Each row comes from the steps of one walk. Every step used is in the known rows, and no mark comes twice. Write the walk behind each row, first mark first.
In the rows, zero is written as 128.
Known rows:
R -> P -> S -> Z: [120 204 132 177 166 113 117 136 209 127 149 180 113 111 123 133 169  83
 118  98 120 108 146 100 121 165 107 183]
R -> P -> S: [130 164 132 155 150 130 122 141 131 121 150 173 130 115 131 136 169  81
 129 105 132 113 148 115 120 161 102 115]
V -> J -> S -> H: [149 123 135 150 144 129 106 147 134  90 138 162 166 129 133 119 141  80
 120 130 111 130 156 109 164  75 160  86]
E -> G -> Z: [149 116 127  58 141 132 113 139 123 107 123 120 130 130 135 133 150 133
 169 153 141 164 125 148 138 151 123 118]
E -> G: [137  96 127 104 127 134 118 134 123 112 125 114 131 129 126 128 131 125
 126 147 141 145 121 139 142 149 126 130]
S -> H -> A: [158 166 140 125 128 107 136 128 140 137 136 159 127 137 152 118  90 102
  87 144 118 126 100 121 105  52 128 110]
V -> J -> S: [121 122 134 133 148 148 112 150 114  93 134 137 169 117 124 113 142  99
 128 123 121 132 150 119 175 138 156 113]
E -> G -> Z -> R -> P: [149 101 127  54 184 159  99 136 126 104 109 150 119 125 134 142 179 144
 156 140 144 166 156 170 137 185 105 126]
P -> S: [129 164 128 154 128 120 132 145 123 120 134 135 128 120 134 130 142  83
 125 110 129 117 147 118 116 136 123 111]
J -> S -> R: [123  94 128 155 146 147 125 145 135 110 162 118 132 124 125 124 136 114
 143 133 113 129 136 114 171 158 146 115]
S -> Z: [119 166 129 149 144 110 125 123 206 134 126 137 110 125 122 126 128 130
 117 122 117 122 127 114 129 130 133 197]
E -> G -> Z -> R: [149  98 125  51 163 149 109 140 121 106  94 110 118 131 138 134 153 148
 153 143 141 170 155 171 134 162 125 120]
Z -> R -> P -> S -> H: [158 149 130 165 165 128 114 138 146 114 124 190 115 126 141 142 167  81
 106 101 120 116 180 129 104 110 109  92]
J -> S -> P -> R -> Z: [126 160 144 139 203 117 130 143 193 107 191 170 128 100 117 134 227 123
 138 119 114 134 167 121 155 204 141 179]
V -> J -> S -> P -> R -> Z -> G: [ 98 144 148 102 235 147 102 138 166  83 201 168 182 104 128 124 237 142
 129 104 122 140 161  94 168 211 144 169]
H -> S: [128 181 143 104 133 127 143 135 129 131 120 129 127 124 137 132 144  98
 131 120 135 128 169 131 144 133 151 121]
S -> R: [119  91 130 143 142 141 122 126 127 125 160 115 132 128 131 131 124 138
 137 134 120 124 120 115 142 158 127 132]
S -> P: [117 129 129 138 135  97 125 128 154 128 175 156 115 127 123 130 124 142
 127 127 130 135 128 118 136 154 124 144]
R -> P -> S -> Z -> G: [108 200 129 143 180 129 113 130 204 122 153 172 128 119 133 132 170 107
 115  85 127 114 132  83 117 159 104 171]
S -> P -> R -> Z: [119 156 147 130 199 113 127 123 184 122 190 166 126 107 123 139 214 148
 131 121 122 131 153 122 127 205 122 196]
G -> E: [138  85 130 102 134 138 125 132 120 119 132 111 128 134 131 121 143 141
 103 128 127 145 109 129 129 144 122 122]
J -> S -> R -> Z -> G -> E: [120  78 138  78 212 177 109 139 163 105 174 102 150 128 131 124 191 153
 123 108 110 156 109 107 165 182 143 151]
V -> J: [115 116 136 122 146 142 106 130 104 107 133 134 167 122 129 120 130 124
 120 126 129 128 134 121 148 139 137 132]

Which walk is each row?
[106 152 139 119 203 153 110 130 159 119 174 125 149 120 142 138 176 119
 140  91 120 123 128  99 124 175 126 160] | P -> S -> R -> Z -> G
[116 148 141  89 207 158 121 117 154 117 149 130 154 117 138 136 225 158
 132 109 126 131 140 116 114 175 121 166] | P -> R -> Z -> G
[118 205 143 123 190 138 125 128 211 134 101 167  98 115 129 135 172 112
 111  97 127 126 197 138 143 169 139 198] | H -> S -> Z -> R -> P
[137 134 130  77 185 153 114 131 131 121 112 161 117 123 136 140 177 147
 157 119 130 149 161 160 124 163 107 125] | G -> Z -> R -> P
[122 124 140 135 192 152 117 141 173 116 166 130 136 114 120 131 170 114
 152 121 106 133 141 126 168 170 153 174] | J -> S -> R -> Z
[117 119 142 126 189 146 112 121 164 130 165 128 133 120 127 136 157 137
 145 123 113 128 126 130 139 169 135 192] | S -> R -> Z
[123  98 129 156 168 158 117 142 142 110 177 156 136 118 122 130 164 111
 147 128 115 127 137 112 173 182 125 120] | J -> S -> R -> P
[ 98 155 131 123 178 146 100 138 187  95 138 136 167 123 125 109 144 127
 113 104 117 132 136  85 172 137 156 167] | V -> J -> S -> Z -> G
[120 187 126 168 164 119 123 140 197 124 104 133  97 117 128 126 143 101
  98  93 118 115 175 129 115 153 130 181] | P -> S -> Z -> R
[120 181 149 124 159 106 149 134 147 118 177 153 124 111 136 136 194 115
 128 123 138 129 187 112 147 197 136 129] | H -> S -> P -> R
[107 151 143  98 214 127 120 116 181 118 194 159 141 116 133 138 220 172
 130 107 130 138 140 102 123 201 117 183] | S -> P -> R -> Z -> G
[112 120 139 154 175 128 118 149 129  81 193 163 165 105 123 118 194 117
 123 128 124 131 171 100 178 203 142 122] | V -> J -> S -> P -> R
[109 112 147 131 210 166  99 142 152  96 170 137 174 109 123 122 172 111
 145 119 105 131 146 121 185 182 162 177] | V -> J -> S -> R -> Z
[151 157 145 127 150 128 120 150 122 103 143 167 168 126 148 102 103  72
  87 139 112 128 123 111 152  63 154  96] | V -> J -> S -> H -> A
[127  81 126  71 148 154 120 125 119 116 136 102 144 142 140 121 147 166
 100 116 133 153  96 109 125 139 117 108] | Z -> G -> E
[106 206 157  75 218 127 134 123 181 121 186 159 140 111 142 140 235 141
 134 100 137 138 179 105 138 205 140 175] | H -> S -> P -> R -> Z -> G
[122 127 130 168 144 132 126 143 124 117 168 119 132 119 136 132 138  93
 134 115 123 114 137 104 134 169 121 115] | P -> S -> R
[121 126 134 149 153 107 134 127 148 116 187 155 124 116 127 133 181 147
 124 134 130 129 147 109 131 194 113 139] | S -> P -> R
[119 160 131 118 186 140 112 134 201 114 158 153 129 126 134 126 186 122
  91  85 126 133 113  81 119 176  97 163] | R -> P -> S -> Z -> G -> E
[118 173 142  69 168 136 129 127 198 124 127 110 125 134 143 122 164 137
  92 100 131 148 136  97 143 147 146 168] | H -> S -> Z -> G -> E
[117 173 157 105 193 145 127 128 167 133 155 127 133 114 135 139 174 108
 150 114 120 129 166 133 154 172 157 183] | H -> S -> R -> Z
[111 163 123 127 163 132 121 136 209 117 133 130 127 128 124 120 143 131
 122 106 116 133 131  92 153 126 148 165] | J -> S -> Z -> G
[118 163 159  51 225 137 131 127 176 110 191 141 141 116 144 134 252 154
 109  99 135 157 160 105 140 220 134 170] | H -> S -> P -> R -> Z -> G -> E
[127 113 129 123 173 155 116 125 131 125 114 158 116 122 127 135 157 142
 117 113 129 130 158 150 126 163 110 136] | Z -> R -> P
[117  73 140  68 209 172 105 119 155 118 173 101 148 133 139 129 177 177
 116 111 120 152  94 110 137 182 125 170] | S -> R -> Z -> G -> E
[116 110 140  93 210 165 108 135 150 111 179 108 147 125 143 130 192 132
 113  91 120 141 112 100 127 193 119 155] | P -> S -> R -> Z -> G -> E
[110 156 139 110 216 133 122 136 187 103 197 161 142 110 125 132 233 148
 138 106 121 142 156 101 150 201 136 165] | J -> S -> P -> R -> Z -> G
[118 185 144 115 137  95 138 134 156 131 165 157 112 122 132 134 141 110
 133 118 138 136 168 123 152 157 148 137] | H -> S -> P
[137 131 126  74 161 141 119 134 124 122  96 123 114 129 139 135 151 150
 154 124 128 151 161 161 120 138 129 117] | G -> Z -> R
[119 146 147 123 168 152 129 129 134 127 166 154 133 118 137 139 164 106
 146 120 131 124 161 117 161 185 128 131] | H -> S -> R -> P
[118 154 142 152 190 137 118 137 163 124 170 134 134 110 132 137 170  93
 142 105 114 116 142 120 128 181 129 176] | P -> S -> R -> Z
